Every row comes from one small tree of marks. The marks that hang from a mark follow it in brackets, in the order of their numbers. Every link used is in the known rows. Which tree was each row made from?
Known rows
K689(K887(K407)): [ -2  -8  -5   2   3   2  20  -3   7  -6  12   8  -3  -5  13  -6   9 -14
   7  -5   0   6   0   5  -5   0 -19   7  -7  -7  -1  -1  -4 -10   3   3
   0   0  -9  -5 -12  -8]
K632(K20 K334(K155)): [  8 -19  -9 -11   7   5  -2  -1  -8 -16   1   6   7 -16  -9   5  -9  -3
  -9  -3  -8 -23  -1   8   9   7  10  23  14   6  -4   8   0  13  20  -9
  17  20   8 -15   3 -23]
K20(K570 K632(K334(K155))): [ 21  -6   7   9  -8  14 -20  -5  -2   5  11   3 -13  17  -7   0   1  -6
  -8  -8 -14   5 -21  14  11   9   1  11  21  -1  -1  -2   2  23  14 -25
  -2  -1   1   4  -1 -17]
K570(K20(K632)): [ 10  -9  -3   4  -6  12   7  10   9  16   3   0  -3  14  -3   8   7   0
  -8  -2 -15  10  -9  -6   4   6   0  -9  16  -8   4  -6  -5   7  14 -12
   2 -12  -5   5  13  -2]
K565(K86 K887(K689)): [ -7 -17   8   2   3 -18   1   9  -1 -23 -15  -6  -2  -9  -3 -12  -5 -10
 -10  20 -12  -7 -16   0  -4   9  -8  -6   2   2   0  -7 -14  -4 -23  14
  -5  10  -8  -1 -10   8]
K334(K155): [  5  -2   1  10  -4   5 -20  -6  -9   3   1   1   6   7  -3   5   2  -4
  -4   6   0   8  -2   3  -1   8   5  11   5  -3   5   9  10   4   9   0
   3   3   5 -10 -12   2]
K689(K887(K565)): [  3   2 -11  10   4   5  16   5  -1  -1   5  -2  -3  -1  20 -14   7 -15
   6  -3  -7   8  -1 -17 -12  -1 -11  10 -15   0   0   2   3 -10  -8   0
  -4  -2   0   0  -7   3]
K20(K632(K334(K155(K196) K198))): [ 14  -6 -13   0  -8  18 -10   2 -13   8  25  13   7   6  -2   5  -3 -12
   1  -5   4  -7 -13   7  14  12  -2   6  24  -3  -5   3   1  10  16 -14
  11 -11   3   4   0  -3]
K887(K689): [ -9   4   9  14   7 -10   4  -3   0  -3  -5   3  -6   9   0 -10  -7  -6
  -2   9 -16  -1  -4  -2  -5   4   1   3  -4   0   1  -7  -5   1 -10   1
  -9  -6  -1   6  -7   4]
K632(K334(K155 K198(K30))): [ -5  -7  -2  -6  -6   8 -13   1  -4   0  23  17   4  -2 -14  15  -5  -6
   3   2  13 -13  -3   8   5  11  17  14  14  -9 -13   2   3   4  10  -8
   5 -11  10 -15  -5   4]
K570(K20): [  1 -10  -2   1  -1   4   5  12   8  12  -2   2  -4   3  -9   7   9   3
  -5   6 -11   2   0 -11   2   4   2  -2   4  -7   7  -8  -7  -2  13   1
   6  -7   0  -3   4  -3]
K840(K407): [ -1  17   2  -2  -2  -1  -1   7  -7  -3   3 -11  10  -2  -7 -10   1  10
  -7   7  -2   3  -3   0  -1  -4   1  -6   5   5  13   6  10  -2  -2   2
  -2  -1  13  -1   7   6]
K565(K30(K198) K887(K407)): [ -7 -22  -6 -31  -2 -18  15  10  12 -26  15  -3   5   8   1 -14   8 -24
   0  12   5   1   4  11  -7   8   5 -18  -5  12  -9   4  -3 -18 -13   3
   6   2  -3 -27   9  -4]
K20(K570(K407) K632): [ 15  -6  11  12  -7  -1  -4  -7   2  13  13  -3 -23  19  -7  -4   7 -10
 -10 -15  -6  15 -21  17  13   7 -16  -7  18 -18  -2  -4  -3  11   6 -15
   2 -21  -8  14   1 -21]
K20(K570 K632): [ 13   2  12  11  -8  13 -12  -2   1   5  11  -1 -22  19  -4  -4   3  -4
  -3 -10  -6  16 -14  10   4   2 -11  -5  12  -6  -3  -6  -2  18   6 -23
 -13 -10  -2  17   3  -9]
K632(K20(K570) K334(K155 K198)): [  2 -17   0   0   7  12 -21   3 -18 -10  18  19 -18  -5 -21   2  -6  -8
  -4   3   2 -15  -7  16   8   7   3  22  16  -3 -13  -2  -8  20  30 -14
   7   4  18  -9  -2 -25]
K887(K407 K565 K689): [-13   3   6  13  11 -11  25   0   6   0  -8  -8  -7  25  20 -25  -5 -31
  -8   9 -18   7 -12  -7  -8   4   0   7  -8  -1 -16   3  -4  -7 -15  -8
  -7  -6  -6  11  -2  -3]
K565(K30(K198) K86(K923) K887(K407)): [ -2 -36  -9 -46   7  -8  24   4  18 -47  -2   2  15  -8  -3 -15   2 -24
  -5  23   1 -14  -5  23   2  16   4 -19   4  18 -21  -6  -4 -21 -18  21
  11   8 -10 -23  -1  -8]
K570(K20(K632(K334(K198))) K407): [  9 -20  -8  -3   0  -1  18   7   6  24  16   7  -9  11  -9  11   5  -9
 -10  -5 -11  -6 -23   5  19  13   2  -6  27 -21  -4 -12 -13  -2  18  -2
  25 -28  -8  -6  13 -17]
K20(K570(K407) K632(K334)): [ 19 -12   6   0  -3  -3   4  -5   6  10  12  -1 -21  13  -8  -2   3  -8
 -10 -19 -15  -3 -27  17  22   9  -8   1  21 -11  -3  -7  -8  13   7 -17
  11 -15  -8  10   5 -31]
K570(K20 K407): [  3 -18  -2   1   1 -11  13   7   9  20   1  -2  -5   2 -13   7  11  -4
 -10   0 -10   2  -7  -3  13  10  -3  -3   8 -21   7  -6  -9 -10  13  10
  22 -18  -7  -6   0 -16]
K887(K407): [ -5  -6   2  -6   1  -3  12  -3   8  -3   2  -1  -1   5   6  -2   2 -13
  -2  -2   3   2  -4   9   3   1  -6   1   3  -5 -10   4  -4  -4   3  -3
   4   0  -6   0   2 -10]
K632(K20 K334(K155 K198(K30))): [ -4 -19  -6 -13   3  11  -6   3  -9 -15  22  20   2 -15 -19  12 -12  -7
  -2  -3  15 -24   2  14   7  12  13  18  19  -6 -20   7  -2  14  21 -16
   9  -1  13 -16   3 -11]
K887(K565 K689): [ -9   8   5  18   9 -10  13   2  -2   2 -10  -8  -6  19  13 -21  -6 -20
  -5  11 -21   5  -8 -17 -11   4   6   7 -11   4  -5  -1  -1  -2 -19  -6
 -10  -7   1  11  -2   6]
K689(K887(K565(K30))): [  0   2 -10  -1   6   1  17   4  -5  -9   8  -5   0  -2   8 -25   5 -19
   5   0  -4  10  -2 -14 -21   0  -2   2 -17   9   1   2  11  -7  -8  -4
   2  -4  -2  -9 -11   7]
K887(K407 K565(K30 K86)): [ -7  -9  -1 -24   8  -3  19   4   6 -18  -8 -20   9   2   0 -25  -7 -35
 -10   7  -1   8 -21  -1 -13   6   5  -8   2  10 -21   9  11  -4  -8  -4
  14   3 -12  -3  -8   2]
K887(K407 K565(K86(K923)) K689): [-10  -9   5  -2  18  -4  32  -6  13 -18 -22  -6   0   9  16 -26 -11 -32
 -13  19 -23  -7 -20   2  -1  12  -1   6   0   5 -26  -6  -6 -11 -20   8
  -3  -2 -12  15 -12  -7]
K30(K198): [  1  -5  -8 -15   0   1   3   1  10  -8  13   8   2  13   4   7   3 -10
   8   1  -1  -1   8   2   5   5   2  -8  -5   4  -4   0   5 -15  -7   9
  -2  -1   5  -8   4   5]
K887(K407 K565(K30) K689): [-15   3   7  -1  13 -16  26   0   4 -10  -5 -13  -2  22   8 -36  -7 -36
  -9  12 -16  10 -13  -4 -19   6  11   1  -9   8 -16   2   3  -2 -15 -13
   0 -10  -9   2  -6   1]

Which tree is each row?
[ -5 -27  -1 -29  11 -16  15   3  10 -47  -7   6  10  -4  -9 -22  -5 -20
  -6  32 -14 -16  -5  14  -5  19  10 -18  -3  21 -12 -17  -4 -18 -31  24
  -1   3  -6 -18 -11   6]  K565(K30(K198) K86(K923) K887(K689))
[ -3 -30  -2 -34   7 -10  21   4   9 -40 -13  -5  13 -19  -6 -19   0 -16
 -13  21   3 -13 -11  21  -1  12   2 -12   8  14 -17  -5  -7  -7 -11  13
  12   9 -14 -17  -7 -11]  K565(K30 K86(K923) K887(K407))
[-11   9   6   5  13 -14  14   3  -3  -6  -6 -12  -2  16   1 -33  -8 -23
  -7  14 -17   7  -9 -14 -22   6  17  -1 -12  13  -6  -1   8   1 -19 -11
  -4 -10  -3   1  -7  11]  K887(K565(K30) K689)
[  1  -7  -5 -23  12   3  16  -1   2 -22 -16 -12  12  -7  -1 -24  -9 -17
 -10  15  -6  -6 -13  -2 -10   8  14  -4   1  19 -18  -2  12  -4 -14   4
  10   0  -6  -2  -8   3]  K887(K565(K30 K86(K923)))
[ -4  -7 -14 -17   8   0  31   3  10 -17  19  -1   2  11  17 -23   8 -37
   9   0  -3  12   1  -6 -16   4  -5  -2 -17   9 -11   6  10 -21 -10   0
   3  -4  -5 -15  -7   0]  K689(K887(K407 K565(K30(K198))))
[ 14 -17  -2   5  -3  -3  16   4  10  24   5  -4  -6  14  -6   8  10  -7
 -15  -7 -14   8 -17   2  15  13  -7 -11  21 -22   5  -4  -7   0  14  -3
  19 -24 -13   2   9 -15]  K570(K20(K632) K407)
[ -5 -31  -4 -43   0 -14  13  11  14 -39   5  -7  12  -3  -8 -13   2 -29
  -4  15   7  -1 -10  14  -6  12   0 -24   2  13 -13   2   0 -18 -17  14
  12  11 -10 -26  -3   3]  K565(K30(K198) K86 K887(K407))
[ -4  -3  -8   5 -14  15 -25   6 -11   5  33  19   8  -4 -19   9   4 -14
  10   2  32  -1  12   3   6  13  -4   4   9 -17  -9  10   6   2  14  -8
   2 -25  10   3 -18  11]  K334(K155(K196) K198(K30))
[ -1 -25  -6 -37  -1 -13   1  13   6 -38   5  -6  12  -8 -12 -10   0 -18
  -2  17   4  -3  -6   6  -8  11   5 -25   0  18  -5   0   4 -15 -20  16
  10  11  -5 -25  -4  11]  K565(K30(K198) K86 K887)
[-14 -14   8  -6   5 -27  16   8   2 -22  -1  -7  -2   5  -3 -29   0 -20
 -10  18  -7   2  -6   8 -15   7   5  -9  -4   8  -6  -4 -11  -2 -16  -4
  -1  -2 -10 -14  -3  -3]  K565(K30 K887(K407 K689))
[ 15 -22  -7  -5  -1  -4  24   7  14  21   5  -2  -4   8  -7  10   6  -5
 -15 -12 -22  -8 -22   2  22  13   2  -3  25 -17   2  -7 -11   0  14  -5
  27 -18 -13  -2  13 -22]  K570(K20(K632(K334)) K407)
[ 12  -5   7  11  -7  18 -25  -2 -11  10  24  13 -19  21  -9   2   0 -10
  -3  -2  -4   6 -24  16   8   9   2   8  24  -7  -9  -6  -1  20  18 -22
  -3 -11   8   1   0 -11]  K20(K570 K632(K334(K155 K198)))
[ 11 -10   6   3  -2   1  -2  -4  -4  13  24   9 -27  17 -10  -1   0 -12
  -5 -12  -2  -2 -29  20  18   8  -8  -2  24 -17 -10 -12 -10  10  11 -14
   9 -25  -3   7   5 -24]  K20(K570(K407) K632(K334(K198)))
[-14 -23  10 -18   7 -25  13   7   4 -34 -11 -12   3  -6 -10 -28  -7 -26
 -14  23  -7  -1 -20  11 -15  12   0 -13   2   9 -10  -4  -8  -3 -19   7
   5   5 -17 -12 -15   4]  K565(K30 K86 K887(K407 K689))
[ -3 -16 -10 -40  13   2  31  -2  19 -30  -4  -7  14   8   7 -22  -4 -38
  -5  15  -5  -5 -10   8  -3  13  10 -10  -1  18 -31   2  10 -20 -15  10
  12  -1  -9  -7  -4  -3]  K887(K407 K565(K30(K198) K86(K923)))
[ -3  -3  -2 -18   6  -2   6   6  -1 -16 -10 -19   9  -3  -6 -22  -9 -22
  -8   9  -2   6 -17 -10 -16   6  10  -8  -1  14 -11   6  15   0 -13  -1
  11   4  -6  -4  -9  13]  K887(K565(K30 K86))
[  7 -13  -8  -3  -2  14  10  13   4  17  13  11  -7  10  -5  11   2  -1
  -5   1 -14  -5 -17  -3   8   6   7  -4  22  -8  -4 -14 -12   5  18 -11
   9 -15   0  -2  17  -5]  K570(K20(K632(K334(K198))))
[ 25 -25 -15   0  -9   1   9   8   6  23  12   2   7   4 -12  10  11 -11
 -14 -10 -16  -8 -15   0  28  19  -7   3  27 -19  10   1  -5   1  24  -5
  35 -20  -9   1   0 -24]  K570(K20(K632(K334(K155(K196)))) K407)
[ -3 -22   2 -14   5  -3   4   5   0 -10  27  18 -24 -15 -28   4  -5  -9
  -2 -14  13 -27  -5  21  18   8  -2  10  18 -19 -23  -7 -15  11  19 -16
  12 -18   6  -1   4 -34]  K632(K20(K570(K407)) K334(K198(K30)))
[ -5 -21   6 -17  13 -16  12   3   1 -40 -18  -1   9 -17 -13 -28  -9  -9
 -14  29 -13 -15 -12  12  -9  14   9 -10   1  18  -8 -16  -8  -4 -24  16
   1   4 -10 -11 -14   1]  K565(K30 K86(K923) K887(K689))
[ 22 -13   8   9  -7   1 -12 -10  -2  12  14   0 -16  17 -10   1   4 -11
 -14 -13 -14   3 -28  20  21  15  -3   9  26 -14   0   0   0  16  14 -17
  14 -12  -4   2  -5 -28]  K20(K570(K407) K632(K334(K155)))
[  1  -2 -11  10  -8  13 -27   4 -22   9  24  17   6   1 -10   3   4 -14
   8   8  22   4   4   1   5   9  -8   6   7  -9   0   8   4   0  19   3
   9 -15  12   0 -17   6]  K334(K155(K196) K198)
[  9 -23   0 -12  10  -8   9   1   0 -12   5   4 -19 -14 -18  -4  -3  -7
 -10 -15  -9 -25  -9  15  21   5  -7  14  11  -5  -8  -5 -14  12  18 -10
  19   3   2  -1   5 -45]  K632(K20(K570(K407)) K334)
[ 11  -7 -12  -3 -15  19  -8   4  -4   5  32  15   9   3  -8  11  -3 -12
   3 -10  12 -10  -5   8  14  14   2   5  26 -10 -12   5   3  12  13 -23
   7 -20   1   6   0   0]  K20(K632(K334(K155(K196) K198(K30))))
[ -8   1   6   8  11  -7  10   2   1 -10 -17 -13  -1   9   6 -21 -13 -25
 -10  15 -21   2 -21 -14 -11   9   0   1  -4   6 -10  -2   3  -3 -23   5
  -4   1  -5  13 -13  13]  K887(K565(K86) K689)
[-10  -9   7  -1   4 -25   6  11  -4 -19  -3  -6  -1   0  -9 -26  -2  -8
  -8  19  -9  -1  -3   0 -17   7  10  -9  -7  11   2  -6  -7   2 -19  -2
  -3  -1  -4 -14  -3   6]  K565(K30 K887(K689))
[  7 -17   6   1   7  -6   0  -2  -5  -8   6   1 -23  -6 -18  -5   1  -8
  -9 -10   1  -4  -3  16  12   5 -15   4   8 -11  -6   0 -10  11  16  -8
  11  -5   2   5   0 -34]  K632(K20(K570(K407)))
[  6 -21  -5  -8  -6   2  20  10  14  21  24   8  -7   7 -15  17   5  -8
  -9 -11  -3  -8 -18   7  20  16   4  -6  29 -27 -10  -9 -11   0  16 -12
  21 -37  -9  -3  12 -13]  K570(K20(K632(K334(K198(K30)))) K407)
[  1 -20  -1  -9  12  -5   4   3 -10  -7  19  15 -25 -11 -21  -2  -6 -10
  -4  -8   3 -23 -12  20  18   5  -6  11  15 -11 -16  -9 -17  10  22  -6
  18  -8   9  -5   5 -38]  K632(K20(K570(K407)) K334(K198))
[-10  -1   3   8 -10  12 -25  -2  -9   6  27  16   1   6 -15  14  -1  -9
   5   8  25   7   4   8  -3  12  11   5  11 -18 -12   7   8   4  11  -7
  -5 -20  10 -12 -12  15]  K334(K155 K198(K30))
[ 16 -16  -6   2  -7  14   1   7   5  15   2   3   3  12  -5  13   4   0
 -13  -1 -22  -1 -16  -3  10  13  11   6  23  -5   6  -3  -2  11  21 -14
  11  -3  -2  -7   8  -8]  K570(K20(K632(K334(K155))))
[  1 -14   0 -30  11   4   8  -6   4 -30 -12  -1  14 -19 -19 -15 -10  -6
  -7  14   0 -12 -11  15  -3  11  11  -9   7  16 -12 -10   9   0  -5  13
  11   1 -10  -5 -16   1]  K565(K30 K86(K923))
